Each row was made from one small tree. The marks that hang from a mark follow it in brackets, in the order of their numbers. Every link used is in the known rows. Write each row's tree.
(in the rows, 128 means zero)
Known rows:
Z_907{Z_662{Z_410 Z_692{Z_28}}}: [141 158 145 168 153 204 138 126 129 145 130  99 138 149 133 129 133 140
  95 130 111 119]
Z_907{Z_662{Z_446} Z_961{Z_458{Z_28{Z_341}}}}: [123 177 121 151 174 181 171 116 135 105 113 104 116 108 120 165 166 154
 121 170 123 123]
Z_692{Z_28{Z_446 Z_458{Z_662{Z_410}}}}: [174 163 139 182 130 147 153 129 155 144 130  73 122 138 126 157 161 151
  82 146 158 141]
Z_961{Z_458{Z_28{Z_341} Z_662{Z_410 Z_692}} Z_907}: [159 177 109 126 160 142 210 101 145 125 118  98 103 113 151 163 115 126
 112 192 100 126]
Z_341{Z_28 Z_662{Z_458}}: [141 145 179 159 114 157 128 108 142 162  94 142 123 124 181 143  93 143
 135 116 154 151]
Z_341{Z_28{Z_458 Z_692} Z_662{Z_410}}: [194 159 172 174 129 145 141 134 142 171  91 125 116 152 187 160 101 117
 104 119 167 155]
Z_907{Z_662{Z_410 Z_446} Z_961{Z_458}}: [115 174 120 163 172 216 152 125 133 120 102  93 117 120 132 130 166 153
 123 171 104 108]
Z_458{Z_28 Z_662}: [109 152 132 103 138 118 166 106 140 104 137 115 106  86 119 147 125 160
 138 146 142 138]
Z_28{Z_341 Z_446 Z_458{Z_662} Z_692}: [252 155 142 195 150  97 156 140 124 138 115 105 121 163 123 206 141 123
  62 140 170 158]
Z_662{Z_410 Z_692{Z_28{Z_446}}}: [170 154 152 191 132 190 133 127 143 175 135  72 120 151 158 130 140 132
  89 133 118 134]
Z_28{Z_446 Z_458 Z_692}: [230 143 131 190 152 110 129 142 129 135 114 108 108 170 130 175 140 111
  72 144 149 142]
Z_692{Z_28{Z_341{Z_662} Z_458}}: [188 149 156 173 117 125 158 130 147 162 128 105 151 148 139 174 143 122
  83 125 170 153]
Z_907{Z_662{Z_692} Z_961{Z_458{Z_28}}}: [142 172 114 139 179 176 169 108 126 106 112 109 111 126 114 149 156 136
 121 171 110 110]
Z_961{Z_458{Z_662{Z_410 Z_446 Z_692{Z_28{Z_341}}}} Z_907}: [167 175 115 157 151 174 192 105 158 149 114  99 117 121 160 145 116 135
 101 175  98 121]
Z_961{Z_907{Z_662{Z_692}}}: [147 154 107 145 164 161 149 122 139 123 111 133 135 153 131 145 108 127
 104 142 101 102]
Z_458{Z_28{Z_341 Z_446 Z_692} Z_662}: [183 164 140 150 150 106 178 125 141 120 134 100 109 110 119 196 124 150
 102 135 161 155]
Z_458{Z_662}: [126 138 127 118 131 123 146 118 132 116 124 130 125 108 114 129 120 152
 134 129 138 128]
Z_341{Z_662{Z_410 Z_446 Z_458 Z_692}}: [155 144 188 200 133 214 113 100 132 188 102 109 116 137 199 115  96 142
 110 140 104 145]
Z_458{Z_28}: [111 142 133 113 135 123 148 117 137 115 141 114 110 106 131 146 133 137
 132 144 132 138]
Z_961{Z_458{Z_28{Z_446 Z_692}}}: [171 155 116 134 154 111 171 117 137 114 123 105  99 116 124 157 128 123
 116 168 124 136]
Z_961{Z_907{Z_662}}: [128 153 101 134 160 151 153 129 144 112 111 131 139 142 121 148 114 132
 114 143 111 101]

Which tree is each row?
[153 146 136 145 137 134 143 122 123 127 119 107 113 135 135 139 147 136
 104 159 138 137] | Z_28{Z_458{Z_662{Z_410}}}
[112 149 144 147 134 174 137 119 137 136 123 106 115 102 148 118 126 166
 127 138 124 135] | Z_458{Z_662{Z_410 Z_446}}
[181 141 144 167 131 150 131 116 136 157 138 113 124 156 143 139 140 117
  85 133 130 136] | Z_662{Z_692{Z_28{Z_458}}}
[140 154 182 188 148 214 129 112 135 164 141  91  91 115 193 158 132 136
  96 158 104 157] | Z_662{Z_410 Z_446 Z_458{Z_28{Z_341 Z_692}}}
[139 163  91 118 153 140 191 112 149 118 104 111 113 115 136 132 113 130
 127 183  98 107] | Z_961{Z_458{Z_662{Z_410}} Z_907}
[185 155 171 184 120 139 133 120 142 170  85 125 125 145 175 152  91 147
 118 104 164 154] | Z_341{Z_28{Z_446} Z_662{Z_692}}
[155 147 158 141 132 122 161 114 131 144 127 114 126 122 150 170 114 130
 117 132 144 156] | Z_458{Z_28{Z_341{Z_662{Z_692}}}}
[141 140 182 203 141 242  96  99 122 180 126 101  95 137 202 110 124 140
  99 155  77 141] | Z_662{Z_410 Z_446 Z_458 Z_692}
[123 170 108 144 171 194 163 129 126 112 104  93 122 129 115 133 166 137
 126 171 109 102] | Z_907{Z_662{Z_410} Z_961{Z_458}}
[150 137 168 179 139 213 108 104 115 170 128 102 102 149 181 114 124 120
 102 155  83 134] | Z_662{Z_410 Z_458 Z_692}
[152 167 106 144 157 169 177 101 148 136 103 111 105 118 159 126 107 136
 116 183  85 112] | Z_961{Z_458{Z_662{Z_410 Z_446 Z_692}} Z_907}
[133 143 153 160 141 156 130 104 133 129 132 100  97 117 146 153 136 146
 114 161 121 143] | Z_662{Z_458{Z_28{Z_446}}}
[154 173 109 151 153 178 185 102 163 144 112 101 110 117 157 130 112 139
 108 177  93 112] | Z_961{Z_458{Z_662{Z_410 Z_446 Z_692{Z_28}}} Z_907}
[136 155 102 121 147 139 167 116 138 112 110 114 112 107 112 133 156 137
 141 163 129 113] | Z_907{Z_961{Z_458{Z_662}}}
[117 161 153 171 164 202 137 116 124 121 122  87 112 129 137 148 140 158
 105 163 109 129] | Z_907{Z_662{Z_410 Z_458{Z_28{Z_446}}}}
[153 152 175 189 117 185 145 123 155 181 132  93 145 128 165 154 129 139
  96 121 143 151] | Z_692{Z_28{Z_341{Z_662{Z_410 Z_446 Z_458}}}}
[114 159 142 179 166 223 119 114 134 124 111 115 118 124 134 141 159 160
 116 151 112 113] | Z_907{Z_662{Z_446 Z_458} Z_961}
[163 159  93 121 155 129 185 100 144 119 104 129 113 124 132 135 103 125
 121 176  97 107] | Z_961{Z_458{Z_662{Z_692}} Z_907}
[149 166  90 128 159 116 192 111 156 108 111  99 102 117 133 163 123 128
 120 191 109 119] | Z_961{Z_458{Z_28{Z_446}} Z_907}
[190 157 154 201 135 183 132 126 138 174 132  69 114 164 160 141 152 125
  73 147 124 140] | Z_662{Z_410 Z_692{Z_28{Z_446 Z_458}}}
[167 152 138 157 133 146 148 112 145 142 130 107 124 124 123 138 125 156
 106 125 140 133] | Z_458{Z_662{Z_692{Z_28{Z_446}}}}
[149 160 135 150 140 174 163 102 140 144 122 101 111 108 146 116 127 148
 115 163 107 131] | Z_961{Z_458{Z_662{Z_410 Z_446 Z_692{Z_28}}}}
